Known rows, with every way that one mark hangs from another:
zopiv{kitav{dini{zaku} relub sofov} zose}: [-12   8 -11 -51 -12  -6  -2  23   8 -17 -49   9  22   6  59   6  41 -18
 -42   0 -52  14  50   5]
dini{kitav zaku{zopiv}}: [ 16  21  -4  -3  -4 -19 -26  36   6  37   3  58   6  11   7  40 -11 -52
  19  -5  17 -21  24  43]
zopiv{kitav{relub sofov} zose{dini{zaku}}}: [-11  10 -20 -36 -16  -6  17  -1  -4   2 -46  23  30   3  58  28  40 -11
 -48  15 -44   8  22  -5]
zopiv{kitav{relub}}: [ -1   0 -15 -20   1  10  18  11 -10  11 -28   4  16 -12  32  14  16   4
 -27 -13 -45  40  26 -10]
zaku{zopiv}: [  3   5  -3   3   0 -25   4  -7 -13  25 -18   7  14  -2   7  20 -15 -15
   1   8  36  -1  21  19]
relub{zaku{dini{kitav}}}: [ 13  12 -26 -13  -2   4 -13  48   0  -8  -3 -15   7  15  27  11  -8 -40
  11 -37  11 -12  20  11]
guzoti{zose{zopiv{kitav{dini relub}}}}: [ -8 -19 -20 -42 -12 -11  39  12   1  -8 -17  39  41  -2  31  13   1 -31
 -16 -28 -39  37  33   3]
guzoti{zose{dini}}: [-11 -21  -7  -7 -24 -28  27 -10   0 -11  12  36  23   5  10  -3   4   5
 -10  -3  -5  -4 -13  -3]
zopiv{kitav}: [  1  -9  -4 -10   0 -18  25   7  -2   8 -13  15   4  -7  11  25   1  10
  -2   0 -14  28  17  -8]
zaku{dini{kitav{sofov}} relub zopiv{zose}}: [ -2 -17 -37 -31 -22 -54 -19  -6   1  18 -71   5  12   3  35  22 -19 -41
  -9 -10  55  -3  72  23]
dini{kitav{relub} zaku{zopiv}}: [ 14  29 -18 -14  -5   8 -34  41  -1  39 -11  49  18   6  29  29   6 -58
  -5 -17 -14 -10  34  42]
kitav{dini{zaku{relub}} sofov zopiv{zose}}: [ -2   0  -9 -58 -15   4 -21   5  24 -21 -47  11  20  26  23 -20  19 -37
 -33  16   5 -27  49  29]
guzoti{zose{relub{zaku} zopiv}}: [ -3 -20 -10 -16  -3 -18  22   5  -9  16 -17  53  24  11   4  27   1 -53
  15 -20 -17  -3   0  20]
guzoti{zose{dini{zaku{relub zopiv}}}}: [ -7 -10   0 -19 -46 -51  26  -9  -6  11 -17  51  26  12   9  17   9  -7
   2  -5  20  -4  12  21]
relub{zaku{dini zopiv}}: [ 12  20 -13  -9  -7 -24   7  23 -21  -1 -28 -35  25  10  34  25 -13 -30
   7 -21  56  -7  33  23]
kitav{dini{zaku} zopiv{zose}}: [  4  -2  -1 -42   2 -13   2  29  18 -17 -12  33  10  33  25 -10  12  -9
 -14  22   2 -19  37  26]
zopiv{kitav{dini relub{zaku} sofov}}: [ -7  21 -27 -44  -6  38  -5  27  -5 -17 -45 -36  36   1  49 -13  25 -41
 -47 -27 -53  15  36  -3]
zopiv{zose}: [ -3 -23  -2 -11   5 -40  14   9   1  -4 -13  15  -8   8  22   5  17  16
   2  13   0   5  15  -4]
guzoti{zose{dini relub{zaku} zopiv{kitav{sofov}}}}: [-13 -14 -27 -24 -14 -11  40 -21 -14  22 -37  57  46   7  15  41  -1 -60
 -16  -7 -27  -3  -6   5]
relub{zaku{dini zopiv{kitav zose}}}: [ 12  -5 -16 -24  -3 -71  39  34 -21   3 -49 -11  21  11  62  50   1  -9
   7 -11  45  20  58  13]
zose{relub{zaku{zopiv{kitav}}}}: [ -2  -2 -12  -5   4 -28  17   5 -31  50 -56  27   7   9  14  38   1 -23
   3   1  -7  10  27  15]
guzoti{zose{dini{zaku{zopiv}} relub}}: [-15  -7   2  -2 -32 -47  15 -22 -14  31 -21  81  21  13   2  26   4 -14
  -3  12   2 -20   0  27]
zaku{dini{kitav{sofov}} zopiv{zose{relub}}}: [ -6 -10 -32  -9  -2 -49 -30 -14  -5  34 -63  34  11   3  33  35 -25 -53
 -16   9  37 -22  54  31]

Rows:
[ -2 -15  -6  -9 -19 -54   9   7 -17   8 -35  30  26   7  27  23  -3 -31
   6 -22  23  -8  28  32] | guzoti{zose{relub{zaku{dini zopiv}}}}
[  4  -4 -40 -11   8  24   1   1   5  26   8  41  17  18   1  -3 -22 -26
 -23  15  -7 -22  -3   6] | zose{dini{kitav{zopiv}}}
[-20 -28 -21  -8  -3 -74  48 -32 -32  58 -67  57   6  11  22  45  -2  20
 -16  39   2  20  35  -3] | zaku{zopiv{kitav zose{dini relub}}}
[  4  13 -25  -9  -7  13 -40   5  16 -11  -9  -8  16  -6  18   8 -25 -53
 -14 -20  19 -23  20  15] | zaku{dini{kitav{sofov}}}
[ -4  12 -23 -11   3  11  11 -10 -22  23 -43   1  13  15   0  31 -18 -50
   9 -16   8  -7  10   9] | zose{relub{zaku{dini}} zopiv}
[ -8  -3 -17 -28   2  -1  38  -3  -4  10 -19  14  16   7  -1  24 -21 -20
  -2  -5 -12  28  25  -8] | zose{zopiv{kitav{dini}}}
[-14 -18 -15  -5 -21 -41  26 -11 -25  27 -29  50  28  17  13  14   4 -21
  -6  -2   0 -14   0  16] | guzoti{zose{dini relub{zaku{zopiv}}}}
[-10 -30 -10 -10   6 -78  32 -13 -24  52 -66  56   0   3  25  50   1   9
  -3  28   4  27  49  10] | zaku{zopiv{kitav zose{relub}}}
[ -6   9 -25 -40  -4  20  18  39 -13  -7 -35 -24  19  10  42 -12  25  -8
 -28 -30 -58  34  40 -11] | zopiv{kitav{dini relub{zaku}}}
[ 11  30  11 -11 -12 -22  -5   6  -1  19 -27  28  28  -6  24  56   1 -43
  -4   8  24  -8  28  35] | dini{zaku{zopiv{kitav{sofov}}}}
[ 20  16 -30 -32  18  55  -6  38  -8   1 -19 -15  40  11  44 -12  19 -42
 -34 -15 -23  -3  22  21] | kitav{relub{zaku} zopiv}
[-12  13  -6 -14 -35   0  14 -17  -7  11 -19  13  -2  19 -12   1  13  11
  -3   5  -6  -7  -5  -5] | zose{dini{zaku{relub}}}
[  6  16 -11 -23 -22  18 -49  18  23  13 -19  32   0   6  -3  10   8 -64
   1 -18 -14 -26  19  26] | dini{kitav{sofov} zaku{relub}}
[-18 -11 -23 -48  -4  -8   6   8   3 -16 -57  -6  21  -1  59  -8  30  -9
 -53   1 -51  26  51 -10] | zopiv{kitav{dini relub sofov} zose}
[ -9 -11 -32  -9 -16 -22  -9  -2 -11  34 -27  66  35  13  18  17  -5 -70
 -16  -8 -10 -35   4  28] | guzoti{zose{dini{kitav{sofov}} relub{zaku{zopiv}}}}
[  3   5 -41 -24  -3 -24 -30  11  -2  11 -52   4  33  -4  64  22 -11 -57
 -33 -10  28  -8  64  29] | zaku{dini{kitav{relub sofov}} zopiv{zose}}
[ -5   1 -43  -8   4  21  18 -14  -4  37   5  43  16  15 -13  23 -33 -46
  -2   2  -7 -10 -12  -6] | zose{dini{kitav} zopiv}
[ -1 -17 -17 -21  18   4 -21 -23   8  13 -47  35  21   6  20   5   4 -40
 -39  38  -1 -30  20  24] | kitav{sofov zopiv{zose{relub}}}
[ -4  23 -35 -46   3  46  12  13  -8  -1 -44 -21  47   2  36  14   4 -70
 -34 -26 -39  16  31   1] | zose{zopiv{kitav{dini relub{zaku} sofov}}}
[ 16   0 -31 -17   7  11 -19  20  15   0  -1  16  17   7  18   9 -34 -37
 -10 -10  26 -14  32  23] | zaku{dini{kitav{zopiv}}}
[ -1  -8  -8 -13 -27 -25   4  24  16   1  28  77  17  14  11  15   5 -27
   5 -13 -18 -21  -8  18] | guzoti{zose{dini{kitav zaku}}}
[ -6  32 -18 -42  -7  41   3   1   3   2 -36   8  41  -1  26  26   4 -65
 -32 -13 -37  11  31  11] | zose{zopiv{kitav{dini{zaku} relub sofov}}}
[-13  -9 -12 -36 -28 -37  29 -13   1   6 -53  27  10  10  29  31  29   4
 -22  20 -15   8  24  -9] | zopiv{kitav{sofov} zose{dini{zaku{relub}}}}
[ 14  15 -38 -17  10  19 -23  50 -12  32 -19  12  21   9  38   8   4 -61
  -9 -31 -22   0  33  23] | dini{kitav{relub{zaku{zopiv}}}}
[ 12   2 -46 -37   8  24 -36  17  17  -9 -33   6  37   0  59   2  -8 -61
 -47  -9   2 -17  49  26] | zaku{dini{kitav{relub sofov zopiv{zose}}}}
[  5  30 -37 -50   8  82 -34  26   3 -24 -37 -43  56  14  48 -43  16 -74
 -66 -15 -29 -26  32  24] | kitav{dini relub{zaku} sofov zopiv}
[ -8  -1 -37 -39  -4   0  28  12 -16  -1 -54  -9  35   6  69  14  41 -17
 -50   2 -47  14  22 -16] | zopiv{kitav{relub{zaku} sofov} zose{dini}}
[  0  21  -9 -47 -19  40 -33  -2  23 -18 -36  -3  27  18   3 -24   3 -51
 -35   6   5 -32  34  32] | kitav{dini{zaku{relub}} sofov zopiv}
[ -2 -14 -16 -21 -41 -47  10  11   3  25  -8  77  20  16   7  20  -1 -31
   8 -14   7 -10  19  26] | guzoti{zose{dini{kitav zaku{relub zopiv}}}}
[ 12  11 -36 -20   9  38 -26  55  -2  14  -5   7  10   9  32  -6  16 -49
 -11 -37 -49   0  18  10] | dini{kitav{relub{zaku}}}
